Each row was made from one small tree. The marks that hang from a mark follow it in brackets, in alphabetical order. Every link used is in the known rows. Write each row's tree.
Known rows
fazu(zamev(kanal)): [-20.2  21.5  11.7 -11.5  25.8 -18.8  -7.8 -33.8  10.1  29.6   9.5 -20.2
  -1.6   3.6  -7.1  20.9]
bome(vudo(rino(kanal(mibat zamev)))): [ 24.0  26.0 -34.2  27.5 -15.8  24.9 -30.6   9.2 -27.5  11.7  13.0 -20.4
 -35.3   7.2  -8.5  17.7]
mibat(kanal(rino(vudo(bome)) zamev(belat))): [-17.0  28.8 -44.5  11.6  40.5 -33.4  12.1 -44.8 -25.5  20.9 -27.5  -3.7
   9.7 -13.1  25.8   3.1]
bome(vudo(rino(kanal(mibat zamev(belat))))): [ 19.1  26.3 -43.8  17.9  -6.0   8.7 -36.3   1.9 -17.5  20.2   8.3 -34.1
  -9.6  30.6  -8.0  12.6]
bome(vudo(rino(kanal))): [  8.9  21.9 -43.2  -5.4 -21.1  27.0 -15.8  12.8 -15.8  31.3  25.4 -15.3
  -9.7   5.9  -4.9 -19.6]
rino(kanal(mibat zamev(belat)) vudo(bome)): [ 11.1   8.6 -54.6  18.6  16.8 -17.3 -20.3 -30.8 -23.2  -6.2   6.4 -19.2
  -2.6  17.8   6.8  17.0]
zamev(belat kanal(rino(vudo))): [ -6.2  22.7  -1.5  -0.1  49.6 -22.9  17.9 -28.9  -5.3  27.0 -11.9 -12.0
   9.8 -30.4  -5.6  -2.9]
zamev(belat kanal(mibat rino(vudo))): [ -5.4  22.9   8.0  17.8  61.1  -5.9  19.2 -25.8  -3.2  19.8 -28.9 -10.4
 -11.9 -48.5 -24.0  10.3]
fazu(zamev(belat kanal(rino))): [-29.2  25.8  19.2 -13.3  63.8 -23.8  -1.6 -34.6  13.6  35.5 -15.3 -33.8
   7.2  -2.3  -2.8   8.9]
vudo(bome rino): [ -1.5  21.4 -35.2 -18.1   9.6  10.8   6.9  -5.1 -16.8  44.6   6.0   1.2
   9.2 -25.1  13.8 -17.8]
vudo(bome rino(kanal(zamev(belat)))): [ 15.2  16.2 -57.8 -11.2  -0.6 -26.6 -37.2 -10.2 -20.8  18.4  21.8 -26.7
  17.8  31.2  26.9  13.7]
vudo(bome rino(kanal)): [  6.6  12.1 -49.6 -15.6  -4.4   8.7 -15.3   3.5 -17.3  22.8  21.4  -7.4
  -2.5 -12.0  11.3  -6.0]
fazu(zamev(belat kanal)): [-23.3  22.2   3.2 -20.3  35.3 -35.7 -13.6 -42.2  19.5  38.0   5.9 -30.7
  24.6  27.0  -6.1  15.3]
bome(vudo(rino)): [  3.1  31.0 -31.1  -7.5  -6.8  27.5   6.3   3.7 -14.9  52.6  10.3  -6.5
   0.9  -7.6  -2.5 -30.8]
mibat(kanal(rino zamev(belat))): [-11.3  14.2  -2.1  19.4  22.8 -35.2  -8.9 -14.2  -4.0  -4.2 -34.0 -11.2
   0.6   7.6  14.7  28.7]
bome(vudo(rino(kanal(zamev)))): [ 23.0  24.6 -42.9   8.1 -26.0   8.6 -31.7   6.2 -30.0  19.1  29.4 -22.3
 -15.5  25.8   8.9   5.9]
kanal(rino zamev): [  6.7   7.5  16.4  19.4  21.6  -7.5  -3.9   0.0 -20.6 -14.4 -17.0  -8.9
 -22.4 -10.1  19.3  18.8]
zamev(kanal(mibat rino)): [ -4.8  19.1  37.0  25.4  55.2  14.0   9.4  -7.7  -7.1   4.3 -29.1  -5.4
 -39.8 -62.0 -27.2  32.2]
zamev(belat kanal): [ -5.4  15.3   3.5  -8.2  26.4 -30.9  -8.4 -23.8   8.7  22.1   5.0 -15.5
  22.9   8.0 -13.3  21.4]

Which tree is each row?
[ -6.7  18.4 -24.0  20.3  19.5 -40.1   6.7 -25.5 -12.0   2.7 -31.5  -4.7
   4.7  -1.1  18.6  11.4] -> mibat(kanal(rino(vudo) zamev(belat)))
[ 14.4   7.8 -54.4   8.8  -4.2 -19.1 -16.9 -26.2 -36.5  -8.8  27.2  -7.7
  -6.8  12.5  23.5   9.7] -> rino(kanal(zamev) vudo(bome))
[ -0.1   8.7   3.5  27.0  34.5  25.7  28.3  -1.9 -13.1  -1.3 -35.4   4.4
 -35.1 -55.9 -10.8 -10.2] -> kanal(mibat rino(vudo))
[ 15.2  16.4 -48.8   7.6   9.6  -9.5 -35.7  -6.9 -18.2  11.0   3.8 -24.3
  -4.2  13.0   9.4  24.8] -> vudo(bome rino(kanal(mibat zamev(belat))))
[-22.3  29.9   6.4   7.0  71.0 -10.2  14.9 -43.6   6.8  36.1 -27.4 -27.2
 -12.2 -29.8 -16.7   5.0] -> fazu(zamev(belat kanal(mibat rino(vudo))))
[ 21.1  -1.1 -34.8  27.6  -3.6 -24.3 -26.9 -12.4  -9.3 -25.6   3.1 -20.8
  -8.7  30.1  -2.2  25.8] -> rino(kanal(mibat zamev(belat)) vudo)
[ -8.9  18.8 -16.6  18.2  54.6  32.3  35.5 -20.4 -26.1  17.3 -29.9   6.3
 -28.1 -68.3  -2.7 -19.4] -> kanal(mibat rino(vudo(bome)))
[ -9.9  16.4 -24.8  -0.9  44.2  12.9  33.7 -23.2 -28.7  23.6 -13.4   5.2
  -7.1 -50.8  15.0 -32.1] -> kanal(rino(vudo(bome)))
[-12.2  27.9 -35.1  20.8  30.8 -16.8  18.5 -36.8 -36.1  14.3 -23.1   8.0
 -15.1 -36.8  25.3   9.0] -> mibat(kanal(rino(vudo(bome)) zamev))
[-10.8  32.1  -5.2  17.4  72.6  17.0  31.0 -37.3 -27.6  30.2 -22.1   2.4
 -31.6 -84.0 -16.4   7.4] -> zamev(kanal(mibat rino(vudo(bome))))
[-11.4  31.9 -12.6  -0.4  60.8  -1.2  29.7 -39.9 -29.3  37.3  -4.7   1.4
  -8.4 -66.5   1.8  -6.5] -> zamev(kanal(rino(vudo(bome))))
[-27.4  26.8  28.1   5.4  75.3  -5.9  -0.5 -32.9  14.5  28.5 -32.1 -32.3
 -15.1 -21.1 -19.8  21.6] -> fazu(zamev(belat kanal(mibat rino)))
[  2.4   4.9 -46.2  14.2  12.0  17.0   0.6 -18.2 -19.3  -1.5   5.6  -1.0
 -22.2 -24.5  -9.5  -3.0] -> rino(kanal(mibat) vudo(bome))
[ 28.1   6.0 -27.8   6.2 -31.5 -16.1 -38.6  16.1 -16.9  -7.6  21.5 -15.1
 -14.5  21.2  16.8  27.6] -> vudo(rino(kanal(zamev)))
[  3.0  20.8 -15.8  31.0  49.5  12.7  18.4 -25.7 -40.9   5.1 -26.6  -0.5
 -33.0 -48.6  12.8   5.1] -> kanal(mibat rino(vudo(bome)) zamev)
[-15.3  33.8 -13.3  10.6  81.3  -0.9  25.4 -44.7 -17.9  38.2 -26.6  -9.5
  -6.3 -60.9 -15.5   1.0] -> zamev(belat kanal(mibat rino(vudo(bome))))
[  6.3  12.2 -39.6   2.7   6.1  26.5 -14.3   6.6 -14.7  16.2   3.3  -6.4
 -25.6 -29.7  -7.2   4.4] -> vudo(bome rino(kanal(mibat)))
[-25.5  25.3 -35.1   7.4  36.4   1.4  33.9 -31.2 -22.0  26.3 -27.1  14.1
 -10.0 -56.4   9.9 -17.5] -> mibat(kanal(rino(vudo(bome))))
[ -3.4  17.4 -14.4  29.1   9.5 -23.8  11.1 -17.3 -21.6  -4.9 -27.9   6.3
 -21.5 -24.4  17.0  18.0] -> mibat(kanal(rino(vudo) zamev))
[  1.5   4.5 -54.0  -4.5   2.4   0.3  -0.1 -21.7 -21.9   4.9  22.7  -1.8
  -2.6  -6.5   8.5 -15.1] -> rino(kanal vudo(bome))
[ 26.0   7.4 -28.2  16.2 -11.2 -14.5 -41.7  10.7  -4.0  -6.6   0.9 -25.9
 -10.6  25.9   0.9  34.6] -> vudo(rino(kanal(mibat zamev(belat))))
[  8.9   5.1  -0.5  23.3  14.4 -18.6 -19.3 -10.3  -1.3 -11.1 -17.7 -17.0
  -0.8  25.0  -1.8  32.6] -> kanal(mibat zamev(belat))
[ 19.1  15.8 -39.1  16.1   0.2   7.3 -30.3   0.5 -28.7   3.8   9.3 -12.4
 -29.2  -9.1   8.0  30.6] -> vudo(bome rino(kanal(mibat zamev)))
[ -6.1  11.5 -19.0  12.8  -3.5 -48.0 -19.6 -20.0   2.4  -2.3 -13.3  -8.6
  17.2  38.1  10.8  35.6] -> mibat(kanal(zamev(belat)))
[ -0.6  22.0 -26.0  23.2  59.5  -3.8  13.1 -33.5 -28.9  13.6 -30.6 -11.9
  -9.0 -25.4  12.3  -0.4] -> kanal(mibat rino(vudo(bome)) zamev(belat))
